Each row was made from one path, in order. Every step used is in the known rows, and no mark comes twice. Write each row's path.
Known rows
N T U: -4.98; 0.48; 2.84; -2.89; -0.72; 2.84; 0.32; -0.78; -2.28; -1.62; 2.94; -0.02; 0.39; -3.83; 1.79; -1.36; -0.10
U Z Q: -4.57; -2.07; 5.85; 0.65; -0.85; 0.29; 3.84; 1.00; 2.32; -0.68; -1.80; 0.08; -2.92; -0.39; 0.89; -1.55; 1.31
Z Q R: 1.48; -1.22; 1.34; -1.24; -1.66; -1.24; 1.95; -1.99; 2.48; -1.11; -0.04; -0.89; 1.60; -2.92; -1.52; -0.91; -1.07
Q P N: 4.23; 1.58; 1.94; 1.34; 1.22; -3.54; 2.35; -3.43; -1.44; -1.80; 0.32; -1.65; 1.88; -5.06; -0.38; -1.07; -0.68
R Q P N: 3.77; 1.65; 3.12; 0.97; 1.63; -5.07; 1.79; -2.52; -1.31; -1.88; -0.98; -2.06; 0.81; -4.71; -0.23; -1.18; -1.17
Z Q: -0.92; -1.02; 4.41; -1.07; -0.79; -1.13; 3.53; 0.82; 1.66; -1.17; -1.43; -0.97; -1.42; -2.80; -0.62; -1.22; 0.98
P N R: -1.43; -1.04; 3.16; -0.22; -2.44; -7.91; 0.23; -3.54; -0.78; -1.85; 1.72; -0.45; 0.01; -5.40; 3.92; -2.30; -2.77
N R Q: -3.73; -1.07; 5.78; -1.34; -0.66; -6.67; -0.92; 0.23; 0.11; -1.46; -1.81; -0.07; -2.17; -1.55; 4.34; -2.07; -2.56
P Q: -2.96; -0.37; 1.46; -1.62; 0.46; -1.92; 0.42; 1.18; 2.34; -1.78; 1.04; -1.05; 1.13; -2.89; -0.15; -3.87; 1.85
T N: 0.18; 0.68; 0.97; -2.11; 1.32; -4.55; 2.90; -2.11; 0.51; -1.29; -1.07; -0.32; -1.28; -3.23; 3.65; -0.87; 0.08
R Q: -2.13; -0.25; 4.76; -1.25; 0.64; -3.22; -0.01; 1.73; -0.18; -1.27; -2.22; -0.67; -1.63; -0.36; 2.15; -1.31; -1.22
R Q P N T: 1.82; 2.42; 3.50; 0.42; -1.72; -3.75; 1.19; -1.84; -0.76; -2.03; 0.63; -3.40; 3.40; -5.97; -1.99; -1.39; -2.15
U T N P: 1.18; 1.65; 3.44; -2.70; 0.90; -2.77; 3.10; -1.51; -3.55; -0.93; -1.68; -0.42; -1.35; 0.78; 4.28; -1.01; -0.31
N T U Z Q P: -1.37; 0.79; 6.05; 1.48; 1.69; 1.99; 3.65; -1.73; 1.25; -1.06; -1.69; 0.28; -0.12; -2.22; -0.03; -1.21; 1.34
U T N R: -3.20; -1.38; 4.56; -2.31; -1.81; -7.67; 1.96; -3.56; 1.65; -1.35; -0.25; -0.50; -1.22; -3.74; 4.37; -1.86; -2.65
Z Q P N: 4.37; 1.27; 2.92; 1.06; 0.98; -4.01; 3.51; -3.06; -0.32; -1.83; -0.58; -2.18; 0.92; -5.86; -1.56; -1.14; -0.11
Q P: 2.26; 1.62; 3.37; 1.56; 2.65; 0.57; 2.03; -2.04; -0.33; -1.14; -1.07; 0.65; 2.12; -1.59; 0.80; -0.73; 0.42
N P Q R: 1.03; 0.16; -0.66; -1.80; -0.38; -1.76; -0.26; -1.78; 0.71; -1.45; 1.29; -0.51; 2.99; -1.57; 0.27; -2.87; -0.21

Which path is each row?
-6.79; -0.42; 4.73; 1.13; 0.17; 2.89; 1.55; -1.74; -0.99; -0.96; 1.41; 0.96; -1.20; -1.08; 3.11; -1.71; 0.18
Q P N T U Z
0.51; 1.02; 5.75; 1.01; 2.29; -3.92; 0.61; -2.00; 0.17; -1.39; -2.65; 0.46; 0.20; -1.79; 2.61; -1.46; -1.20
N R Q P
0.99; 1.32; 5.26; 0.45; 2.78; -5.31; 1.22; -2.71; 0.58; -1.46; -3.20; 0.31; -0.37; -2.53; 3.25; -1.44; -1.07
T N R Q P
-2.28; -0.75; 5.26; -1.09; -0.91; -8.57; -0.64; -0.73; -0.41; -1.80; -1.36; -1.13; -2.09; -3.34; 3.64; -2.22; -3.00
P N R Q
-1.53; 1.03; 1.71; -1.86; 1.07; -1.88; 0.34; 1.04; -0.89; -1.69; 0.48; -0.41; 0.62; -0.82; 1.97; -4.02; 2.16
N P Q
1.07; 0.09; 0.12; -2.85; -0.44; -2.84; 0.95; -2.46; 1.76; -1.41; 0.61; -1.47; 2.50; -1.88; -0.36; -2.70; -0.67
U T N P Q R
1.43; 0.66; 3.68; 1.09; 1.47; -2.16; 3.51; -3.32; -0.63; -1.68; -0.17; -1.27; -0.51; -5.11; -0.27; -1.35; 0.35
T U Z Q P N
2.12; 2.42; 2.71; 0.68; -2.09; -2.85; 1.57; -2.36; -0.86; -1.97; 1.53; -3.08; 4.17; -6.23; -2.09; -1.29; -1.82
Q P N T
-7.12; -0.41; 5.63; 0.85; 0.48; 1.88; 1.13; -1.16; -0.83; -1.02; 0.49; 0.65; -1.93; -0.79; 3.30; -1.82; -0.20
R Q P N T U Z
1.76; 2.29; 1.87; -2.03; 1.74; -3.21; 2.23; -1.56; -4.55; -1.10; -1.43; 0.82; -1.49; 0.33; 6.12; -1.17; 0.47
T N P
0.25; -0.12; 3.55; 0.82; -1.04; -7.52; 0.71; -4.62; -0.65; -1.89; 0.94; -0.23; 0.79; -5.56; 3.42; -2.16; -2.46
Q P N R
0.43; 1.63; 4.13; 1.37; -2.27; -2.44; 2.56; -2.08; 0.29; -1.75; 0.72; -2.99; 2.75; -5.65; -2.14; -1.52; -1.21
U Z Q P N T
1.62; 1.62; 5.01; 1.00; 3.16; -1.46; 1.24; -0.84; -0.08; -1.26; -2.95; 0.06; 0.57; -0.96; 1.05; -0.93; -0.28
R Q P
-2.32; 1.34; 2.63; -1.93; -0.04; 1.25; 0.95; -2.53; -2.78; -1.97; 2.88; -0.90; 1.04; -5.73; 0.70; -1.36; -0.39
Q P N T U
-2.56; -0.92; 5.09; 0.70; -0.77; -6.00; 1.50; -4.56; -0.22; -1.75; 0.71; 0.32; -1.31; -5.32; 3.91; -2.46; -1.62
T U Z Q P N R
-2.23; 1.10; 3.33; -2.14; -0.29; 0.96; 1.80; -2.29; -1.88; -1.99; 2.27; -1.27; 0.40; -6.32; -0.06; -1.42; 0.05
Z Q P N T U
0.59; 0.97; 6.45; 0.02; 2.21; -5.00; 1.83; -2.63; 1.28; -1.36; -3.35; -0.53; -0.25; -2.20; 1.97; -1.28; -1.70
U T N R Q P
0.09; -0.78; -0.78; -1.65; -0.75; -1.79; -0.22; -1.74; 3.05; -1.53; 1.68; -0.93; 3.37; -2.95; -1.18; -2.76; -0.49
P Q R
